Every row comes from one small tree of marks. Brackets hold a mark, then the marks that hang from it, in alphabetical order. Every link used is in the known rows. Which tree was each row made from?
In the rows, zero is written as 128.
Known rows:
[sebaza mezi tavad]: [112 126 156 144  99 172 116  89 119 103 142 113 107 110 122 149 144 143
 110 114 115 173 200 147 141 114 137 125]
[baned [kibozi mipe]]: [125  90 155 108 118 158 106 137  87 106 145 151 127 122 123 189 132 129
  82 119 138 147 170 120 105 167 105  85]
[baned [kibozi [bolo mezi nevizi] mipe zonine]]: [119 139 176 119  55 135  96 110  75 120 106 130 109 139 101 186 143  72
  48 135 163 106 154 119 121 175 108  95]
[baned kibozi]: [110  98 146 124 109 179 105 138  97  97 146 143 111 135 112 181 127 130
  87 121 131 153 173 127 121 163 117  98]
[kibozi fopuf mipe]: [109  79 143  93 139 145  86 120  78 125 132 136 148 110 103 186 126 130
  81  98 153 153 182 139 105 119  81 102]
[kibozi baned [bolo mezi] fopuf mipe]: [ 97 107 155  95  83 106  73 112  61 166  92 123 147 113  76 172 136 108
  48 113 178 133 178 133 113 133  67 105]
[libuf [bolo miki nevizi]]: [122 117 139 131 109 175 109  81  89  94 103 125 100 138  97 174 116 103
  95 113 111 142 182 145 139 123 145 132]
[bolo miki]: [110  98 127 122 115 153 114 104  96 108 124 132 107 136  88 164 124 139
  89 121 124 167 173 140 144 127 136 124]
[sebaza libuf mezi miki nevizi tavad]: [151 139 156 124 103 161 120  78 147  82 163 131 103  70 112 141 157 142
 135 131  71 208 176 182 172 118  95 126]
[miki [bolo mezi] sebaza zonine]: [105  69 102 109 129 166  95 107 115 116 135 127  93 145 104 142 114 121
  48 136 130 170 159 108 113 146  99 141]
[sebaza [miki [bolo mezi] zonine] nevizi tavad]: [112 101 148  90  92 168 122  88 112 116 145 118  76  86  88 134 122 123
 107 123 109 179 158 157 153 141  97 132]
[libuf [bolo [miki fopuf [sebaza tavad]] nevizi]]: [104 124 136 114 126 183 111  55 107  75 113 122  92 128 111 144 119 119
 119 134 109 151 191 140 152  93 135 144]
[bolo mezi nevizi]: [ 87 107 129 143  98 165  92 107  88 101 113 118 105 151 106 173 125  92
  92 108 115 147 172 135 137 128 128 117]
[kibozi baned [bolo miki] fopuf]: [ 91 116 155 101  84 110  87 105  64 141  95 116 126 116  41 163 124 124
  57 120 166 143 174 160 135 119  91 125]
[bolo miki nevizi]: [ 98 108 140 130 111 143 109  99  79  86 118 119 102 139  79 173 116 111
  95 112 110 153 165 157 142 117 140 122]
[bolo mezi [miki fopuf [sebaza libuf]]]: [107 108  83 122 128 164  98  87 130  91 125 149 112 146 109 126 147 144
  90 153 105 184 164 108 165 107 107 155]
[bolo [miki fopuf sebaza] nevizi]: [ 81 106 115 116 133 149 105  87  93  69 121 123  98 148  88 149 115 121
 100 138 105 163 157 136 142  95 127 135]
[miki zonine]: [101  81 123 113 131 188  99 134  98 110 125 130 114 137  94 177 112 124
  82 131 125 170 170 135 105 144 114 119]
[libuf [bolo mezi]]: [122 108 119 137 102 206  98  93 114 126 104 134 109 146 129 164 132 112
  89 118 128 149 195 112 137 143 129 129]
[baned [kibozi bolo mipe zonine]]: [133 127 180 103  79 144 105 121  88 127 118 144 117 129 101 191 137 103
  50 144 176 120 161 125 111 181 103  85]
[kibozi baned fopuf]: [ 81  87 139 108 120 141  77 137  61 132 121 121 133 111  73 180 117 131
  66  98 159 156 188 157 121 117  79 107]
[libuf bolo]: [126 103 134 126 124 205 104  99 112 115 114 137 112 138 121 178 119 121
  95 120 129 152 197 132 125 141 129 118]
[baned [kibozi [bolo miki] fopuf zonine]]: [115 136 165 108  62 137  97 109  80 121 115 131 108 124  63 169 141 108
  44 132 176 120 161 136 139 149 100 122]
[bolo mezi miki]: [104 105 111 135  92 152 109  99  98 122 113 129 104 145  97 148 139 127
  82 118 123 164 170 118 158 128 134 137]
[miki fopuf [sebaza libuf mezi nevizi] zonine]: [113 108  86 101 148 195  95 115 141  65 146 152 115 122 109 137 139 136
  91 166  63 201 150 127 116 127  80 153]
[bolo mezi [miki fopuf sebaza zonine] nevizi]: [ 73  99  91 119 113 159  94  93  89  81 107 120  94 153  87 130 123 104
  83 146  96 165 144 107 137 105 119 161]

Write each row's tree:
[133 115 170 102  85 129 116 108  89 116 121 146 121 126  94 175 137 124
  73 138 144 137 158 123 118 169 116 100]	[baned [kibozi [bolo miki] mipe]]
[140  95 125  93 136 175 104 121 126  91 146 150 110  98  85 170 125 124
 109 146  83 204 147 170 138 147  74 118]	[sebaza libuf [miki zonine] nevizi]
[125 123 179  93  81 137  88 122  76 132 120 139 130 115  89 190 141 103
  43 127 188 114 164 129 109 162  78  94]	[baned [kibozi bolo fopuf mipe zonine]]
[ 93 113 122 144  87 142 104  92  81 100 108 116  98 147  88 158 130  99
  88 111 109 150 162 133 155 119 140 135]	[bolo mezi miki nevizi]
[128 112 158  98 101 121 115  85  94 130 103 136 125 130  84 172 131 124
  78 138 147 147 165 137 123 143 122 109]	[kibozi [bolo miki] mipe]
[ 96 138 151 125  53 135  89 111  79 161  80 117 103 144  71 170 133  91
  30 141 186 130 173 137 143 154 106 108]	[kibozi baned [bolo mezi] zonine]
[139 101 123 105 136 226  99  99 134  90 123 148 121 116 109 146 125 137
 115 159 102 189 164 134 132 121  90 148]	[sebaza [libuf bolo] [miki fopuf zonine]]
[152 115 125 118 112 168 109 112 136  85 150 139 110  91  96 147 146 128
  99 143  60 213 143 158 134 141  83 139]	[sebaza libuf mezi [miki zonine] nevizi]
[127 114 114 137  93 183 108  80 107 125  99 133 103 142 113 151 138 118
  85 118 121 152 186 111 154 133 140 146]	[libuf [bolo mezi miki]]
[139 121 156  98 127 167 117  87 138  88 159 143 102  76 100 164 135 141
 144 134  93 200 181 194 174 123  85 106]	[sebaza libuf miki nevizi tavad]
[122 103 161  99 104 146  88 139  68 121 139 142 131 108 103 190 138 115
  47 107 176 127 168 125 110 152  78  93]	[baned [kibozi fopuf mipe zonine]]
[ 97 134 161 102  68 106  87 105  57 154  85 112 115 116  33 168 130 108
  26 126 195 126 170 161 143 123  88 125]	[kibozi baned [bolo miki] fopuf zonine]
[124 100 127 117 136 159 102  73 145  99 157 137  99 119 124 141 134 143
  85 132 130 176 194 141 158 126  96 132]	[miki [bolo mezi] [sebaza libuf tavad]]
[161 155 140 125 103 184 124  63 140  84 137 144 103  85 118 145 160 137
 120 127  68 178 198 165 170 125 124 152]	[sebaza [libuf [bolo miki]] mezi nevizi tavad]
[101 119  98 112 117 155 117  88 118  82 135 136  97 131  99 124 141 144
  93 142  79 185 152 125 145 112 121 149]	[bolo [miki fopuf [sebaza mezi nevizi]]]
[107 118 176  84  87 105  77 118  51 167  90 122 138 106  60 191 128 101
  25 123 209 119 175 155 109 135  64  93]	[kibozi baned bolo fopuf mipe zonine]
[ 87  96 114  94 138 172 112  90 111  88 129 128  96 122  92 130 120 149
 104 154 115 182 172 128 140  99 116 149]	[bolo [miki fopuf [sebaza tavad] zonine]]
[109 108 149  97  92 132  80  93  89 148 103 130 144 126  93 171 143 107
  69 117 162 134 175 122 116 131  83 115]	[kibozi [bolo mezi] fopuf mipe]
[163 146 173 151  99 179 114  52 141  77 139 115 105  83 129 143 149 122
 132 126  84 185 195 171 163 100 115 140]	[sebaza [libuf [bolo nevizi]] mezi miki tavad]
[128 111 174 102  93 147 105 119  94 116 127 148 126 129 108 187 134 118
  77 136 150 135 166 124 103 177 106  86]	[baned [kibozi bolo mipe]]
[ 98 126 116 134  88 196 102  75  91  95  91 126 102 150 107 144 131 103
 102 121 106 137 173 114 152 111 146 158]	[libuf [bolo mezi [miki fopuf] nevizi]]
[107 111 151 115  95 168  88 140  79 112 139 135 115 120  93 182 135 114
  53 110 169 132 172 133 127 147  90 106]	[baned [kibozi fopuf zonine]]
